Known rows, with every way that one mark hangs from another:
totenez(moket): [-0.92  2.47  3.19  0.10 -0.81  0.86  0.74 -3.53  0.62 -0.99  1.12 -1.91
 -1.37  0.03 -2.44 -0.67  1.23  0.70 -0.21]
bedo(moket seme(gazul) sozada): [ 0.75  0.50 -1.09 -0.69 -2.73  1.02  2.64 -6.69  2.31 -1.09  3.75 -1.03
  0.65 -2.05  2.90  0.31  3.08 -0.02  3.33]
bedo(moket(totenez) seme sozada): [ 1.72 -0.53  1.36  0.46  2.08  3.04 -1.27 -5.97 -4.59  0.07  3.17 -0.67
  0.85 -1.04 -0.52 -0.98  3.47  2.54  1.01]
seme(gazul(lupa)): [-1.03  0.96 -3.49  0.10 -0.16  0.13  0.17  0.25  4.72 -0.61  2.13  0.53
  0.38 -0.67  0.60  0.24 -1.53 -0.40  1.37]
moket(bedo(seme(gazul) sozada) totenez): [ 2.48 -1.20  2.60  3.58 -2.37  2.96  1.95 -4.99 -1.97 -1.16 -0.93  0.95
  2.34 -5.25  0.96 -1.86  0.69  5.90  2.45]
moket(bedo(seme sozada) totenez): [ 3.31 -1.12  3.74  3.08  1.14  3.11 -0.56 -4.69 -5.02  0.32 -1.48  0.23
  1.13 -3.61 -1.17 -1.91  0.80  6.19  2.94]
sozada(bedo): [-2.19 -0.95  0.53  2.02  1.80 -1.43 -0.96 -1.07 -1.84  0.24  1.67 -0.08
 -1.45  1.78  0.78  1.21  1.04 -1.23  0.01]
fubom(moket(bedo(sozada) totenez)): [-0.62 -2.77  2.52  2.13  1.47  2.91 -1.38 -0.71 -6.80  0.76  0.23 -2.35
  2.43 -4.03 -1.08 -0.70  1.98  7.16  2.57]
fubom(sozada(bedo(seme))): [-2.47 -2.35  2.21  1.41  0.19  0.82 -0.29 -3.53 -0.49  0.17  2.05  1.13
 -1.42 -1.60  0.04  0.74  1.95 -3.98  0.56]
nipi(totenez(moket(bedo))): [ 0.82  2.18  4.70  0.88 -1.21 -1.70 -0.78 -1.91  1.17 -2.37  1.25 -1.02
 -2.29 -3.25 -2.24 -3.06  3.25  3.80  1.04]
seme(gazul): [-1.07 -0.14 -1.30  0.75 -3.32 -0.21  2.35 -0.52  3.19 -1.44  0.52  0.71
  1.10 -1.57  1.90  0.12  0.00 -0.05 -0.41]
nipi(totenez(moket)): [-0.76  1.94  3.49 -0.76 -2.59 -1.81 -0.15 -1.08  1.84 -0.71  3.71 -2.35
 -2.54 -1.55 -1.91 -0.90  4.93  1.22 -1.53]
fubom(moket sozada): [-4.48 -3.04  0.19 -1.32 -1.03  2.34 -0.15  1.81 -0.26  0.09  1.87 -1.43
  1.54 -3.75 -0.77  1.08  2.30 -1.70  0.20]
fubom(moket): [-2.11 -1.45 -0.55 -1.31 -0.32  0.48 -0.90  1.94 -0.56 -0.71  0.96 -2.03
  1.44 -2.61  0.11  0.79  0.82  1.27  2.69]
bedo(moket seme(gazul(lupa)) sozada): [ 0.95  1.67 -3.26 -1.11  0.48  1.46  0.31 -6.00  3.86 -0.23  5.26 -1.15
 -0.19 -1.14  1.65  0.38  1.53 -0.38  5.09]
fubom(moket(bedo)): [-0.53 -1.36  0.74  0.56  1.02  0.59 -1.48  1.15 -1.34 -2.44 -1.64 -0.85
  1.68 -4.09 -0.01 -1.35 -0.88  3.87  5.42]
sozada(bedo(moket(totenez) seme)): [-0.72 -1.13  1.14  2.21  5.02  0.81 -3.73 -5.23 -4.67 -2.92  3.01  1.48
 -0.29  0.39 -0.01 -2.04  1.66  0.38  1.36]
bedo(moket seme(gazul(lupa))): [ 0.82  1.98 -3.83 -1.21  1.56  0.79 -1.19 -3.87  5.61 -3.52  3.35  1.43
  0.40 -1.83  1.36 -1.51 -1.21 -1.25  5.45]

Rows:
[ 1.66  2.19  4.65  1.81 -4.65  1.95  4.03 -8.67  2.39 -1.59  0.26 -1.66
 -0.42 -4.69 -0.14 -1.40  1.74  4.24  4.78]
totenez(moket(bedo(seme(gazul) sozada)))
[-1.75 -1.34 -0.08  2.78  1.74  0.75 -1.35 -5.50 -1.53 -4.50  3.60  2.11
  0.67 -1.44  1.81 -1.93  1.47  0.05  1.07]
sozada(bedo(moket(totenez) seme(gazul)))
[ 2.68  2.39  5.80  1.54 -1.26  2.19  1.55 -8.26 -0.70 -0.26 -0.23 -2.47
 -1.41 -3.13 -1.85 -1.52  1.89  4.40  5.24]
totenez(moket(bedo(seme sozada)))
[-5.30 -2.91  1.18  2.71  5.25  2.30 -2.76 -3.03 -5.44 -1.15  4.64  1.39
 -0.45  1.04 -1.45 -1.55  3.57 -2.81 -4.12]
fubom(sozada(bedo(moket(totenez))))
[ 3.28 -0.77  3.20  2.84  2.25  2.55 -1.88 -2.63 -3.31 -2.91 -3.31  2.92
  1.74 -4.15 -1.41 -3.93 -1.85  5.14  3.35]
moket(bedo(seme) totenez)
[-5.59 -4.03  0.36  0.66 -3.51  1.26  1.27 -1.92  2.08 -2.08  3.39 -0.27
  1.25 -5.62  2.15  1.90  2.74 -2.97  2.63]
fubom(moket sozada(bedo(seme(gazul))))
[-0.38 -1.68  1.34  0.61 -0.11  1.29  0.12 -0.96 -2.90  1.21  0.12 -3.40
  1.03 -3.57  0.31  0.69  1.81  4.77  5.13]
fubom(moket(bedo(sozada)))
[ 1.87  2.22  4.34  1.08 -5.42 -1.29  1.63 -4.50  5.55 -4.82  1.14  0.31
 -0.80 -6.90 -0.08 -3.48  2.72  3.87  3.63]
nipi(totenez(moket(bedo(seme(gazul)))))
[ 2.16 -0.94  2.19  3.32 -1.11  2.27  0.35 -3.04 -0.15 -4.49 -2.67  3.63
  2.92 -5.66  0.48 -3.88 -1.91  5.14  2.92]
moket(bedo(seme(gazul)) totenez)
[ 0.60  0.84 -1.58 -0.74 -1.52  0.43  1.08 -4.67  3.94 -4.40  1.82  1.51
  1.22 -2.66  2.41 -1.68  0.33 -1.02  3.66]
bedo(moket seme(gazul))
[ 1.59  2.72  4.00  1.86 -3.48  1.42  2.35 -6.58  4.36 -5.02 -1.64  0.84
  0.06 -5.14 -0.49 -3.32 -0.90  3.37  5.22]
totenez(moket(bedo(seme(gazul))))
[ 0.11 -2.50  1.25  2.23 -1.66  2.89 -0.63 -0.92 -0.64 -5.15 -1.83  1.27
  4.40 -8.18  0.68 -2.80 -1.09  6.33  5.61]
fubom(moket(bedo(seme(gazul)) totenez))
[-3.22 -3.95  2.63  2.08  2.02  4.32 -2.00  1.28 -4.57 -1.78 -0.65  0.64
  2.90 -5.81 -2.44 -2.62  0.84  3.33  0.41]
fubom(moket(bedo totenez) sozada)
[-2.79 -1.35  0.44  2.75  5.90  0.34 -3.62 -2.93 -5.69 -1.73  3.73  0.96
 -0.56  2.28 -0.26 -1.58  2.18  0.08 -1.61]
sozada(bedo(moket(totenez)))
[-0.53 -0.50  0.54  0.94  3.04  2.52 -1.11 -3.90 -5.56  1.12  3.80 -1.49
  0.65  1.16 -0.76 -0.67  3.86  2.36 -1.83]
bedo(moket(totenez) sozada)
[ 2.69 -0.15  1.48  2.02 -3.90  1.00  3.33 -5.27  1.70 -0.81 -0.85  0.13
  1.03 -4.76  2.32 -0.73  0.55  3.58  5.08]
moket(bedo(seme(gazul) sozada))
[ 3.12  2.03  6.11  0.66 -3.17 -0.66  0.69 -6.07  0.44  0.06  2.43 -2.56
 -2.58 -4.87 -1.56 -1.61  5.50  4.89  3.83]
nipi(totenez(moket(bedo(seme sozada))))
[ 1.30 -1.33  3.01  3.49  1.89  2.55 -0.46 -2.55 -6.18  1.46 -0.65 -0.36
  0.96 -1.60 -1.05 -1.68  1.24  5.77 -0.16]
moket(bedo(sozada) totenez)
[ 1.46 -1.06  1.62  0.04  0.23  1.05 -1.62 -1.01 -0.24 -3.30 -2.33 -0.17
  1.77 -6.22  0.35 -1.83 -1.31  3.96  8.50]
fubom(moket(bedo(seme)))
[ 2.95  2.44  5.43  0.48 -2.00 -1.17 -0.77 -3.95  2.32 -3.31  0.65 -0.40
 -2.02 -5.34 -1.97 -3.69  2.86  4.21  4.24]
nipi(totenez(moket(bedo(seme))))
